Each row comes from the steps of one path. Every step used is in the known rows, and no mark comes twice. Write the path behind each row, first mark first.
In the rows, 128 means zero.
Known rows:
mubuk-gagulur-zisu-moko-kovo-tusep: [ 95 107 143 146 121 129 135  83 126 128 133 110 131 123 120 180 150 135
 124 110 113]
donu-bepal-tusep-kovo: [186 155 123 137 134 121 125 167 131 164 132 131  93 124 121 164 125  82
 122 136 127]
kovo-tusep-bepal: [126 130 129 102 139 119 110 108 124  93 120 125  99 129 127 102 117  74
 111 144 129]
donu-bepal-tusep-kovo-gagulur-zisu-moko: [169 144 137 182 112 122 114  98 118 146 132 130 128 129 103 207 115 144
 112  98  82]
moko-kovo: [110 116 119  81 134 132 121 181 137 142 119 129 113 116 148  90 146 105
 153 135 155]
bepal-tusep-zisu: [139 138 118 150 137 129 152 136 125 149 145 143 110 130 136 105 112  95
 116 136 108]
zisu-gagulur-kovo-tusep: [116 141 131 118 144 126 124 160 144 117 132 135 131 141 119 108 139 145
 122 167 152]
moko-kovo-tusep: [115 113 124 111 142 121 124 128 126 136 129 126 101 122 139 101 148 106
 123 135 162]
gagulur-zisu: [111 122 135  69 122 135 128 222 137 118 124 143 123 126 136 114 123 110
 137 132 134]
donu-bepal-tusep-zisu-moko: [147 143 130 170 133 125 144  69 122 155 136 128 110 130 124 148 110  69
 132 107  68]
moko-kovo-gagulur: [119 113 125 114 127 133 108 184 135 136 113 128 127 121 140 109 128 142
 142 119 148]
gagulur-kovo: [120 133 123  56 137 133 138 224 133 114 124 145 118 135 139 117 133 124
 164 165 159]
mubuk-gagulur-kovo: [126 134 133  83 129 140 147 246 144 114 122 130 131 135 134 172 129 123
 156 159 148]
tusep-zisu-gagulur-kovo-moko: [128 156 123 150 116 129 146  74 135 133 132 133 158 141 134  98 121 135
 136 141 103]
tusep-kovo: [160 131 128 110 126 127 141 172 139 124 129 130 115 121 145  99 125  96
 135 150 162]
gagulur-kovo-moko: [128 146 129  68 130 129 154 139 128 113 124 148 129 139 143 113 128 113
 169 143 151]
tusep-zisu-moko-kovo: [106 111 119 148 122 129 143  48 118 142 132 117 129 118 149  90 138 100
 152 117 104]
zisu-moko: [115 122 144  96 135 135 151 133 139 106 126 132 127 125 145  80 120  79
 169 129 135]
moko-kovo-tusep-zisu-gagulur: [113 123 118 194 130 123 115  62 134 158 135 114 130 124 130  87 141 131
  90 131 114]
moko-kovo-gagulur-mubuk: [115 117 116 100 138 132  98 169 125 138 113 121 143 123 115 135 140 182
 126 111 154]
mubuk-gagulur: [131 127 143 104 126 142 147 232 154 118 119 125 123 126 140 141 113  84
 145 137 140]
mubuk-gagulur-zisu-moko-kovo-tusep-bepal: [ 90 115 134 140 116 124 107  36 114 111 124  98 124 121 110 186 146 126
 112 114  81]

Which path is each row?
[129 132 138 113 137 130 149 191 135 108 130 129 119 141 124 179 131 125
 127 157 159] | mubuk-gagulur-kovo-tusep
[120 118 138 102 113 136 115 219 138 111 118 144 136 132 129 133 105 145
 124 117 128] | kovo-gagulur-zisu
[154 125 132 136 105 130 117 182 128 118 126 135 138 127 127 147 114 160
 105 128 135] | tusep-kovo-gagulur-zisu
[105 110 123 103 113 133  98 194 128 138 116 133 133 121 131 140 132 170
 127 114 129] | moko-kovo-gagulur-zisu
[144 121 142 155 104 130 129 104 124 107 130 128 150 127 126 142 113 160
 125 114 117] | tusep-kovo-gagulur-zisu-moko
[108 109 134 131 126 133 120 105 131 127 118 122 139 121 141 102 129 140
 160 105 130] | zisu-moko-kovo-gagulur
[164 131 123 133 129 129 116 155 124 117 122 123 148 128 112 144 123 171
 104 127 162] | tusep-kovo-gagulur-mubuk
[170 143 116 155 143 125 123 140 119 141 139 134 134 132  99 157 126 183
  91 129 149] | bepal-tusep-kovo-gagulur-mubuk
[119 123 142  96 112 143 138 243 146 118 122 129 132 126 129 173 116 109
 129 129 123] | mubuk-gagulur-zisu
[131 129 118 135 136 120 149 109 109 116 141 138 117 142 133 128 126 124
 111 157 135] | gagulur-kovo-tusep-zisu
[153 179 119 178 125 123 132  71 129 174 132 136 133 144 111 164 122 125
 126 124  69] | donu-bepal-tusep-zisu-gagulur-kovo-moko
[120 111 115 161 130 118 131  73 114 145 137 121 107 124 140 105 139 106
 103 128 130] | moko-kovo-tusep-zisu
[166 145 120 136 140 126 146 157 130 147 146 140 103 124 133 115 130 112
 120 153 146] | bepal-tusep-kovo
[108 125 109 178 141 122 107  47 129 155 135 106 147 126 104 111 155 167
  75 124 120] | moko-kovo-tusep-zisu-gagulur-mubuk
[112 148 122 113 141 121  93 113 135 101 122 123 123 139 112 112 135 137
 111 170 119] | zisu-gagulur-kovo-tusep-bepal
[110 112 116 168 127 130 121  30 108 136 126 110 161 124 114 134 133 177
 125  92 106] | tusep-zisu-moko-kovo-gagulur-mubuk
[110 113 148 121 113 136 127 140 132 100 123 138 149 131 128 129 107 144
 142 102 108] | kovo-gagulur-zisu-moko
[169 144 133 124 117 122 156  88 130 123 129 133 124 126 147  97 121  89
 143 131 151] | tusep-kovo-moko
[115 108 124 180 115 131 129  45 118 135 126 118 145 123 142 107 122 138
 138  99  99] | tusep-zisu-moko-kovo-gagulur
[ 90 105 133 120 129 122 127  61 116 127 137 124 122 122 127 124 152 133
 127 113 126] | gagulur-zisu-moko-kovo-tusep
[100 117 124 123 137 116 111   4 113 110 124 109 106 120 128 101 145  98
 132 124 113] | zisu-moko-kovo-tusep-bepal
[105 112 126 118 138 131 112  92 120 126 118 114 155 123 113 128 143 176
 143 100 138] | zisu-moko-kovo-gagulur-mubuk
[150 135 134 176 119 127 136  89 118 131 145 138 139 130 115 156 117 169
 113 117 103] | bepal-tusep-kovo-gagulur-zisu-moko
[175 158 125 144 131 120 161  74 126 148 144 142 114 129 134 113 125 103
 129 131 139] | bepal-tusep-kovo-moko
[128 125 130 100 138 135 114 195 130 111 114 132 147 132 113 129 114 154
 121 116 154] | kovo-gagulur-mubuk
